Each row comes from the steps of one walk. Every step used is in the known rows, and no mark comes twice. Write the walk behind each row, first mark first.
Known rows:
H -> W -> B: [ -4   5   8 -14  -2  -2 -11  16 -13  -6  22  16   1  18  -9 -13  23  -4
   3  17  12  17 -14  10 -10  10 -25  30  15   2  31   0  -1   0   1  -7]
Q -> E -> T -> W: [ -5  -6  11 -20   3 -19 -16   4 -21   0  28  12  13  28   0 -14  16   0
 -20  14  37  14   1  14   1   9 -13  29   8 -15  23  -8  -6  13 -11 -13]
Y -> K -> J: [-10   6   8  -9  12   6 -10  22 -30  31  21  22   8   9 -18   1  29   8
 -29  18  14  14 -29  -2 -13   1 -12  16   9   7  24 -29 -12  12  -4 -14]
F -> S -> N -> J -> U: [  3   8  15   1 -16  -1  13   1   2  16  14  31   6   6 -13  18  23  15
  -5  14   8   5 -23  22   0  11 -20  12  -8  17  12 -21 -27  -9   3 -21]
F -> S -> N: [  7   7  12 -12  -6  -6  -5  21  -3   7   4  12  12  22   0  11  22  13
  -8   9   0  16 -21  22 -10  10 -19  25  -3   9  22 -16 -30   2   3 -19]
B -> D: [-14   6   6   5   0  -2 -12  16 -24  -1  17  11   2  11  -6   4  17  16
 -19  29  19  30  -4  -5  -6  -8 -16   5  18  -3  15   1 -18  17  -6 -12]
F -> S: [  0   7  15 -11  -4  -6   1  12  -6   8  13  17   1  11  -2   1  23  10
 -14   5   5  24 -17  26 -10  -1 -27  26   9   9  21  -9 -16  10  -8 -13]
C -> E -> T: [-15  -3   5  -6  -2  10 -13   0 -10   6  23  20  -4  25  15  -4  27   6
 -16  15  29  30  -3   3  -5   4 -10  23  17   4  32  -6  -2   5  -2 -17]
T -> W -> H: [  0   1 -11 -11  -1  -4  -6  22 -33 -11  32  21  19  10  -7  -7  15   8
  -1  15  27   9  -9   4  -2  19 -11  12  19 -10  19 -16 -13   6  -6  -4]
T -> W -> F -> S -> N -> J: [  2   4  20  16 -10 -15   5  22   6  -7   8  22  18   0 -15  30  15  30
   9   9   6   5 -10  14  -8  31 -19  -2 -14  -3   9 -11 -18  -4  -1 -13]
W -> T: [-21   3  16  -4  -2 -12  -8   3 -12   6  25  17  -4   7  15  -3  25   9
  -1  15  27  27 -17  11  -7   5 -29  21  22  -3  27   5  -7  11  -2 -16]
H -> W -> N: [  4  -4  -1 -19   4  -3 -10  30 -28  -3  13  -1   8  11  -6  -9  30   8
   1  10  15  13 -14  21 -14  14 -17  34  21   7  29  -7   3  19  13 -12]
S -> N: [  2   8   7  -8  -5  -3 -16  16 -21   7   7   4  11  27   0   8  18  14
  -6  20  11  18 -21   4 -10  10 -16  24   7  -1  29 -16 -25  10  12 -17]
E -> T -> W -> H: [-10  -5 -11  -6   1  -5  -5  15 -31 -20  38  34  17  27   3  -9  18   1
  -3  13  46   4   3   1  -2  22  -5  17  19  -8  26 -10 -10 -10 -14 -12]
J -> F: [ -9   2  17 -13   9   0 -24   3 -20   5  11  21   2  10  -9   6  23  13
   1  13  14  34 -16  15 -17   0 -27  10  21   0  19  -8  -2  12   1  -5]
K -> Y: [  3  11  13 -20  -9   8  -6   9 -21   4  25  17   2  14  -7  -3   2   5
 -11  25  15  18 -17  -7  -6   3 -20  39  20  -1  30  -7 -10  31   5 -13]
F -> S -> N -> J -> T: [ -5  11  21  -2 -11  -8  -1  11  10  15   9  34  16  14   5  23  26   8
 -13  11  17  14 -21  17   4  10 -22  23  -4   1  17  -4 -15  -1 -19 -35]
Y -> K -> J -> T -> W: [-15   3   7  -6  18  -2 -23  17 -36  23  23  30  27   4 -14   8  31  -2
 -25  13  21  11 -30   5 -14  18 -10   4  -2 -17  17 -17  -4  14 -26 -18]
Y -> K: [-10  12  10  -3   3   1 -13  18 -32  16  17   5   2   5 -13  -3  27   3
 -15  15  11  28 -20   3 -11   5 -18  16  10  -2  30 -20  -8   7   8 -13]
S -> F: [ -4   2   8 -12   9  -6  -6   7 -25   9  11  22   8  14  -6   3  22  13
   4  16  14  32 -11  10 -11  -2 -26  18  20   8  27  -9  -6  19   1  -4]
C -> E -> G: [  0   0  -4  -7   3  17 -25   3   1  10  10   1   0  18  -8   2  23  18
 -12  16  12  27 -13  10  -4   1  -9  18   7  -7  30 -14  -4  21   4  -7]
H -> W -> F -> S -> N -> J -> T: [ -8   6  33   5  -5 -13  -7  25   9   3   8  37   5   6  -3  34  41   5
  16   0   9  10 -20  23  -4  27 -21  13 -14   2   6   3  -6  -5 -12 -24]
H -> W -> N -> S -> F: [ 13   0   3 -32  18  -4   3  29 -20   5   5  20  14  15 -10  -4  33   7
  13   8   8  21 -11  30 -10   2 -15  20  30  21  26  -3  17  20  17  -9]
E -> T -> W: [-13  -3   2  -2   4 -12 -16   8 -25 -12  26  18  17  23   4  -6  17   3
 -10  18  33  12  -2   7 -12  15 -11  16   9  -8  30  -6  -6   6 -17 -18]
J -> T: [ -9   8  13 -11  -3  -7 -23   4 -24  13  20  24   7  14   6   1  26  -4
  -9  11  24  31 -25  11  -7   2 -22  24  18  -6  25   3  -7  17 -17 -20]
S -> N -> J -> U: [ -1   7   8   3 -15   3  -1   2 -14  19  18  22   7   8 -11  15  20  14
  -1  25  23   5 -20   5   2   9 -11  10   5   6  22 -24 -23  -2  14 -21]
Y -> K -> W: [-10  11  16   6   5  10 -20  26 -38  20  17   1   8   2 -13   5  31  10
 -12  17   9  30 -14  15 -17  17 -17  18  18   2  28 -20  -3  15   9   5]
W -> F -> S -> N -> J: [ -4  10  26  10 -16 -12   9  18  12   4   6  25   5   2 -11  29  22  26
   6   6   6  15 -15  12  -4  16 -22  11  -5   9  16 -11 -22  -7   5 -17]
J -> T -> W -> F -> S -> N: [ -3   4  19   9  -5 -19 -16  21 -13  -9  11  23  23  13  -2  28  24  12
  14  -6   5  18 -25  29 -16  36 -24   2 -19 -14   8  -2 -21   0 -19 -15]
Y -> K -> J -> F -> S -> N: [ -5   5  22 -16  23  11 -14  27  -9  30  -1  31  16  15 -19  30  32  16
 -17   4  -9  14 -35  21 -22  15 -18   6 -17  13   5 -34 -24  -8  -5 -11]
Y -> K -> W -> N -> J -> F -> S: [-11   6  22   2   8  13   1  26  -9  15   2  20  11 -15 -26  19  32  25
  -9   5   4  28  -5  42 -18  25 -24  13  15  17  11 -19  14   1  12   7]
Y -> K -> J -> F -> S: [ -9   2  24 -13  24  10  -8  19 -11  27   9  38   5   3 -24  16  34  11
 -22   4  -5  22 -28  25 -21   7 -25   6  -4  16   7 -28  -9  -1 -15  -5]
K -> W: [ -6   3  15  -3  -2   6 -18  15 -29  12  18   4   7  14  -5   3  23  16
  -6  17  15  26 -13  20 -13  10 -22  25  28   6  31  -9  -5  24   4   4]

Write each row's walk:
[  1   3  15   8  -7 -16  -7  25 -12 -13   7   9  18  11 -11  21  18  25
  12   1  -3  14 -18  21 -20  34 -22   0 -17  -4  10 -13 -25  -1  -2  -5]  T -> W -> F -> S -> N
[ -6   0  13   7  -4 -14 -16  14 -29 -14  22   7  10   2 -13   6  15  18
  13   8  14  24 -13  10 -16  22 -23   0  10 -13  19  -7  -8  12   0  -2]  T -> W -> F
[ -5   6  18  -9   0   1 -18   7  -3   8   0  25   9   9 -14  23  20  21
   1  25  20  19 -13   2  -5   6 -20   7  13   0  18 -18  -9   0  11 -14]  S -> N -> J -> F
[ -3  -2  23  -8  -4 -25  -5  18  -2 -12  15  17  14  30  -3  13  18  13
   1  -6  15  13  -6  26  -6  30 -15  20 -22  -6  11  -8 -25  -6  -4  -8]  Q -> E -> T -> W -> F -> S -> N
[  3  16  10  -9   4  12  -5  35 -32  20  10  -2  16   4 -19  -3  27  16
 -11  10   6  30 -12  27 -10  11  -9  17  29  16  33 -15  12  17  25  -1]  Y -> K -> W -> N -> S
[-10  13  31  11 -14 -12   0  13  12   5   8  40   9   8  -1  31  27  14
   7   1  10  18 -21  16   1  20 -25  12  -8   3  10   0 -15  -5 -10 -23]  W -> F -> S -> N -> J -> T
[-12  -9   7  -7   5  -9   6   9   2 -17  11  40  20   5  -6   9  17  18
  -9   9  28   7   6  33 -14  23 -21  10   7   4  11  -4  11  -8 -15 -17]  E -> T -> W -> N -> J -> F -> S
[-13   7  19  19 -10 -17 -17  14 -12  -5  15  25  24   1  -7  30  21  18
  12  15  26  12 -18  -2  -5  31 -18  -3  -5 -22  15  -2 -10   4  -8 -20]  S -> N -> J -> T -> W -> F
[ -1   7  -1  -4 -11  -7   5  25  -1  -2  23  46  31  12  -1  18  24   7
  -3  10  28  -3 -14  13  11  28 -10  11  -1 -12   6 -11 -17 -12 -23 -23]  F -> S -> N -> J -> T -> W -> H
[ 10   4   1 -25   9  -6   9  17 -20   7   5  20  16  16 -10  -3  18  18
   5   9  10  31 -10  23  -8  -6 -15  18  34  21  29  -3   7  19  16  -9]  W -> N -> S -> F
[-16   2  23   9  15  -8  -8  24 -21  13  24  39  19  -2 -18  22  34   9
  -6  -6   4  16 -33  21 -20  29 -21  -3 -20  -5   1 -12  -8   2 -33  -9]  Y -> K -> J -> T -> W -> F -> S
[  8   5   8 -18  11   3   1  21 -24  11   3  15  23  15 -12   0  23  24
   8  11   8  33  -6  35 -14   3 -15  18  39  24  32  -3  13  26  19   9]  K -> W -> N -> S -> F
[ -9   5   5  -6  -9  -6  -4   7 -10   8  17  27  14   0  -2   2  21  11
 -15  16  33  19 -15   8   0   5 -19  29  25  -3  28   3   8  13  -5 -30]  W -> N -> J -> T
[ -5 -12   0 -10  -6 -13   7  -7 -16   2  34  24  12   5 -13 -12  16   9
 -13  13  47   0  -1  22   4  17  -9  24   7  -4  16 -11   2   1   4 -17]  Q -> E -> T -> W -> N -> J -> U
[ -3  -3  17 -17  10  -3   1  20   5   1   4  30   4  -5 -17  10  33  14
   2   6   9  15 -10  40 -13  13 -28  20  12  16   7  -8  15   4   3 -11]  H -> W -> N -> J -> F -> S
[ -1  -6   8  -7   6  -8   4  11   1  -8   7  24  21  -9 -18  11  13  29
  -3  12  11  14  -3  37 -13  19 -28   7  10   2   5 -12  10   5  -5  -5]  T -> W -> N -> J -> F -> S
[  4  -7  -9 -10  -2 -11  -9  19 -32 -10  15  -4  22   6 -10  -8  12  19
  -7  17  16  14 -12  17 -19  21 -19  20  19  -8  26 -11  -3  19   4  -9]  T -> W -> N
[  3   9  16  -4 -14  -6   8  15  11  12   8  26  12  12  -3  18  20  19
 -17  19  10   9 -14  13   2   7 -19  23   0  11  20 -15 -21   0   2 -26]  F -> S -> N -> J
[ -9   4  -3   1  -8  -5  -5  12 -19  -3  37  46  23   1  -4   3  22   3
  -5  17  46   5  -8  -2  11  17 -12  11  20 -19  14  -6   0   0 -24 -18]  N -> J -> T -> W -> H
[  8   5  -4 -19   1 -13 -10  16 -26   0  18  17  30  11  -4  -7  15   7
  -3   7  21  20 -17  26  -4   8 -14  11  25 -11  22   7   8  19 -11 -23]  J -> T -> W -> N -> S
[ -4  -6   2  -5   4  -6  -8   9 -15  -8  10  18  21  -9 -21   6  10  28
   1  21  23  14  -4  18 -12  17 -22   5  21 -10  15 -13  15  10   5  -7]  T -> W -> N -> J -> F
[-11  -2  17 -24   0 -13 -11   1 -14   9  26  19   0  32   4 -13  21  -2
 -23   8  36  25  -4  10   4  -4 -14  41  15  -2  31  -6  -8  13  -2 -18]  Q -> E -> T
[  4  10  13 -21  10  -6   3   7 -15  15   8  30  12  18 -10  -1  21   9
   1  14  11  32 -12  16  -1 -14 -17   8  30  18  28  -4   1  18   6 -10]  N -> S -> F
[  3   4  20 -16   6  -1 -14  15  -4   5  -7  21  11  23  -7  23  23  18
   1   5  -5  24 -21  29 -17  11 -26  12  -5   8  10 -18 -24  -3   0 -10]  J -> F -> S -> N
[-10  -7   9  13  -5   0  -9  18   0 -13  16  19  12  24  10  21  25  24
   8   3   8  20  -3  19 -14  38 -11   1 -24  -2  12  -9 -18 -11  -4  -8]  C -> E -> T -> W -> F -> S -> N
[ 15   5   3 -28   6  -4  -3  31 -18   3  11   6  10  13 -12 -10  28   5
   2   7   9  17 -14  26  -5   1 -12  25  31  14  26  -3  11  19  16 -16]  H -> W -> N -> S
[ -4  -2  -5 -10   1 -13 -21  17 -33  -8  17   7  28   9   0  -5  19   8
  -7  10  24  18 -17  22 -17  22 -19  20  15 -19  24   2  -1  20 -11 -17]  J -> T -> W -> N
[ -2   7  12   2 -10 -13  -6  14   2   6  10  33  28   8   2  23  21  10
 -11  14  20   6 -19  22   1  24 -17  10 -10 -13  10  -6 -14   0 -26 -29]  F -> S -> N -> J -> T -> W
[  3  -4  -8 -19  14 -14   5  14 -24 -14  12  28  29  26  -2  -6  19  12
   4  12  25  16   4  24 -11  10  -7   7  21   9  33   1  12   7   1 -14]  E -> T -> W -> N -> S -> F
[ -5   5   0   0  -7  -7 -10   8 -19 -16  24  12  17  15 -13 -12   5  10
  -4  23  14  17 -11   7 -11  18 -24  13  12 -10  32  -1  -9   3  -8  -6]  T -> W -> B
